In the rows, 128 means zero.
Known rows, with every step that occurs:
difup > kosev: [ 71  95 165  90 140 105 145 136 120 140 147 164 138 165 127  62  85 164
  71 143 137 131 141 134 107 133 150  83 131 111]
nido > kosev > mavo > lisises > seluf: [131 105 171 116 110 108 123 120 128 195 157 139 161 149 146  82 177 120
  96 173  95 101 160  91 134 121 180 104 110  63]
momuf > zoleg: [113 116 165 105 154 126 150 130 121 150 153 118 131 149 120  72  97 138
 106 128 151 109 135 126 132 121 145  91 127 130]
mavo > difup > fogep > nido > kosev: [ 82 112 162 144 141 122 148 133 106 164 129 105 131 155 126  80 134 172
  90  96 165 136 137 120  73  88 152  72 142  98]
seluf > zoleg: [101 129 148 140 134 120 137 130 147 146 131 129 134 159 148  64 106 132
  85 155 146 120 145 144 122 109 163  88 134 111]
difup > kosev > fogep > nafib: [ 67  79 159  93 133 108 164 163 120 136 128 209 131 169 107  76 114 150
  75 153 151 134 126 126 100 123 163  87 102  99]
fogep > difup > kosev > mavo: [ 94  96 189  98 121 121 164 153 120 157 170 210 142 180 153  53  96 145
  68 114 117 136 139 138 106 134 159  84 115 109]
difup > kosev > mavo: [ 98  90 164  87 121 116 141 144 126 159 156 173 149 168 135  51  98 165
  71 140 112 146 140 139 116 142 158  88 115  96]
difup > fogep: [ 82 131 153 114 142 112 144 106 114 149 148 149 135 162  99  54  87 144
  97 113 143 149 144 128  86 142 150  83 141  87]
lisises > seluf: [ 99 114 166 118 138  91 134 131 146 138 156 145 148 152 121  73 126 128
 102 157 149  93 151 107 104 114 168  89 135 106]
nido > kosev > fogep > lafud: [ 78 114 129 133 110 122 153 148 130 175 138 137 129 157 115  95 149 142
  94 118 175 132 148 110  62  97 168 106 118  94]
mavo > lisises: [105 124 173 119 148 119 126 115 127 164 149 155 131 154 126  68 110 140
 111 171 107 113 136 113 110 132 167  81 123  85]
fogep > nido > kosev: [ 82  95 158 151 127 134 142 136 125 162 127  99 129 161 131  83 128 151
  91 145 169 103 149 111  74  93 160  95 146 124]
mavo > difup > kosev > fogep: [ 74 102 179  77 133 100 138 170 133 145 141 189 139 156 137  91 120 185
  88 119 141 146 126 139 109 107 168  73  88  81]
kosev > mavo: [120 120 165 118 120 134 131 137 147 166 155 165 150 164 126  54 112 142
 102 139 123 129 145 129  99 129 169  96 121  99]
lisises > mavo: [ 89 105 163 126 146  83 142 114 153 161 147 144 151 161 130  51 105 141
  89 149 125 105 152 123 106 107 169  95 136 116]
nido > kosev: [ 85 111 172 129 121 128 139 121 130 165 138 139 141 161 134  84 122 136
  95 125 162 108 158 118  89 103 158 104 143 107]
nafib > fogep > nido > kosev > mavo > lisises: [130  91 174 138 111 144 138 135  88 191 110 131 129 160 102  81 161 144
  90 187 103 127 145 103 106 114 171 100 100  76]
lisises > seluf > zoleg: [107 119 146 136 133  92 132 134 151 138 141 118 143 150 147  72 132 117
  85 172 145 100 153 126 138 105 172  88 132 106]
nafib > fogep > difup > kosev > mavo: [101  86 200  90 118 117 173 158  88 150 141 233 133 184 113  59 103 141
  62 124 119 143 142 139 108 132 156  91 100 100]
nido > kosev > mavo > lisises: [124 113 176 122 113 141 128 116 123 203 146 149 149 158 146  76 149 134
  99 157  95 123 153 108 121 127 172 102 113  67]
mavo > kosev: [ 96 126 174 145 148 113 135 120 137 166 146 152 137 156 129  77 109 133
 107 137 124 113 136 108  99 105 164  75 124  87]
fogep > difup > kosev > mavo > lisises: [108  98 196  94 130 120 155 140 107 172 171 208 138 174 160  57 108 145
  76 147  76 136 131 124 126 145 164  74 101  82]
mavo > difup > kosev > fogep > lafud: [ 77 102 140  98 137  97 157 182 127 149 148 173 127 156 123  79 127 191
  80 114 152 146 121 132  77  97 165  66  95  95]
nafib > fogep: [101 108 177 117 135 117 147 133 107 143 120 180 127 163  78  72 103 138
  99 151 149 123 145 127  90 120 158  95 122 102]
difup > kosev > fogep > lafud: [ 67  99 121  95 126 100 157 162 121 147 145 162 127 161 108  74 110 173
  69 138 152 150 130 126  78 124 160  85 104  98]

Rows:
[133 122 171 115 127 132 124 122 136 182 158 165 147 158 133  58 126 140
 110 170  82 128 135 116 119 140 175  87 106  70]	kosev > mavo > lisises
[130 122 181 122 128 129 130 154 155 166 159 177 150 158 141  62 131 161
 113 112 125 126 136 135 101 105 174  77 109  92]	kosev > mavo > difup
[ 63  84 148  96 128 109 138 167 123 140 130 140 127 164 118  84 106 181
  73 162 149 144 125 128  93 122 167  82 101 103]	difup > kosev > fogep > nido
[ 72 108 144 142 133 123 149 115  97 162 127  94 126 161 109  73 115 153
  81 117 164 137 146 116  71 112 148  88 150 102]	difup > fogep > nido > kosev
[117  88 168  76 128  86 126 136 117 169 165 162 157 152 142  62 137 149
  75 192  73 123 142 106 149 147 171  82  97  64]	difup > kosev > mavo > lisises > seluf
[ 82 101 156 152 144  79 133 135 152 178 129 115 138 150 127  84 141 148
  95 165 106 114 129  97 105  78 189  78  91  86]	lisises > mavo > kosev > fogep > nido
[126  90 186 144 113 140 147 166 108 176 109 145 135 161 111  87 166 166
  91 130 146 125 143 121  86  78 170  92 108  99]	nafib > fogep > nido > kosev > mavo > difup
[105 110 139 139 140 115 164 143 103 145 131 163 117 163  66  61 110 144
  90 146 160 123 139 118  61 109 155  90 130 113]	nafib > fogep > lafud
[ 77  96 160 142 148  85 151 119 116 177 131  94 144 152 134  67 141 171
  77 105 139 124 147 116  90  77 161  79 140 101]	lisises > mavo > difup > fogep > nido > kosev
[ 68  98 189 100 141 108 167 146 113 136 161 198 128 177 147  63  78 145
  70 116 141 123 139 134  97 124 150  76 132 121]	fogep > difup > kosev
[ 85  99 167 149 149  80 161 130 153 174 131 185 145 157 118  77 146 119
  96 155 109 106 133  95 112  79 186  84  97  82]	lisises > mavo > kosev > fogep > nafib
[ 89 132 170 130 133 111 129 136 145 170 137 167 136 152 119  97 129 133
 115 136 125 131 132 107 104 102 179  82  92  65]	mavo > kosev > fogep
[ 98 111 178 127 156  81 139 133 159 161 150 155 152 153 146  60 123 161
  99 123 126 101 142 127 106  81 173  76 128 112]	lisises > mavo > difup
[ 69  90 175  78 138  62 143 159 143 159 140 178 153 153 145  80 128 185
  72 127 118 136 134 134 125  92 178  81  87  89]	lisises > mavo > difup > kosev > fogep
[ 82  98 182  92 149 101 146 158 128 140 148 173 138 160 145  70 104 184
  83 119 143 127 131 138 107 107 155  66 122 105]	mavo > difup > kosev
[120 133 170 111 132 120 140 134 128 168 159 173 150 161 119  53 121 165
 103  85 119 162 134 137  99 125 164  74 112  71]	kosev > mavo > difup > fogep
[111 123 175 117 115 128 142 125 115 187 148 156 153 160 133  70 146 159
  95  72 132 157 150 129  97 108 160  89 121  68]	nido > kosev > mavo > difup > fogep
[ 90 133 133 148 137 107 147 146 141 173 149 149 125 154 108  87 138 141
 107 129 137 132 126 101  75  92 174  78  97  77]	mavo > kosev > fogep > lafud
[ 95 115 204 127 137 121 170 143 101 137 133 213 118 176  97  70 100 117
  98 124 153 113 144 126  83 112 157  93 124 115]	nafib > fogep > difup
[ 72  87 165 101 136 106 138 186 129 140 129 151 129 155 132  91 125 197
  82 136 152 141 115 132  94  95 171  65  91 101]	mavo > difup > kosev > fogep > nido
[122 134 133 131 137 116 158 143 124 170 170 155 135 158 109  41 127 171
  96  81 130 161 127 130  68 117 158  67 120  81]	kosev > mavo > difup > fogep > lafud
[115 109 150 132 121 136 135 109  92 198 137 103 140 158 123  65 147 150
  84 151  96 150 141 106 103 137 164  86 117  64]	difup > fogep > nido > kosev > mavo > lisises
[139 114 169 108 128 103 121 129 140 176 167 153 156 148 133  65 154 126
 107 188  82 109 146  98 135 137 183  88 100  65]	kosev > mavo > lisises > seluf
[ 76 115 165 113 107 127 134 137 135 169 127 153 141 157 124 105 143 137
 103 122 162 130 154 118  93 104 173 111 111  84]	nido > kosev > fogep
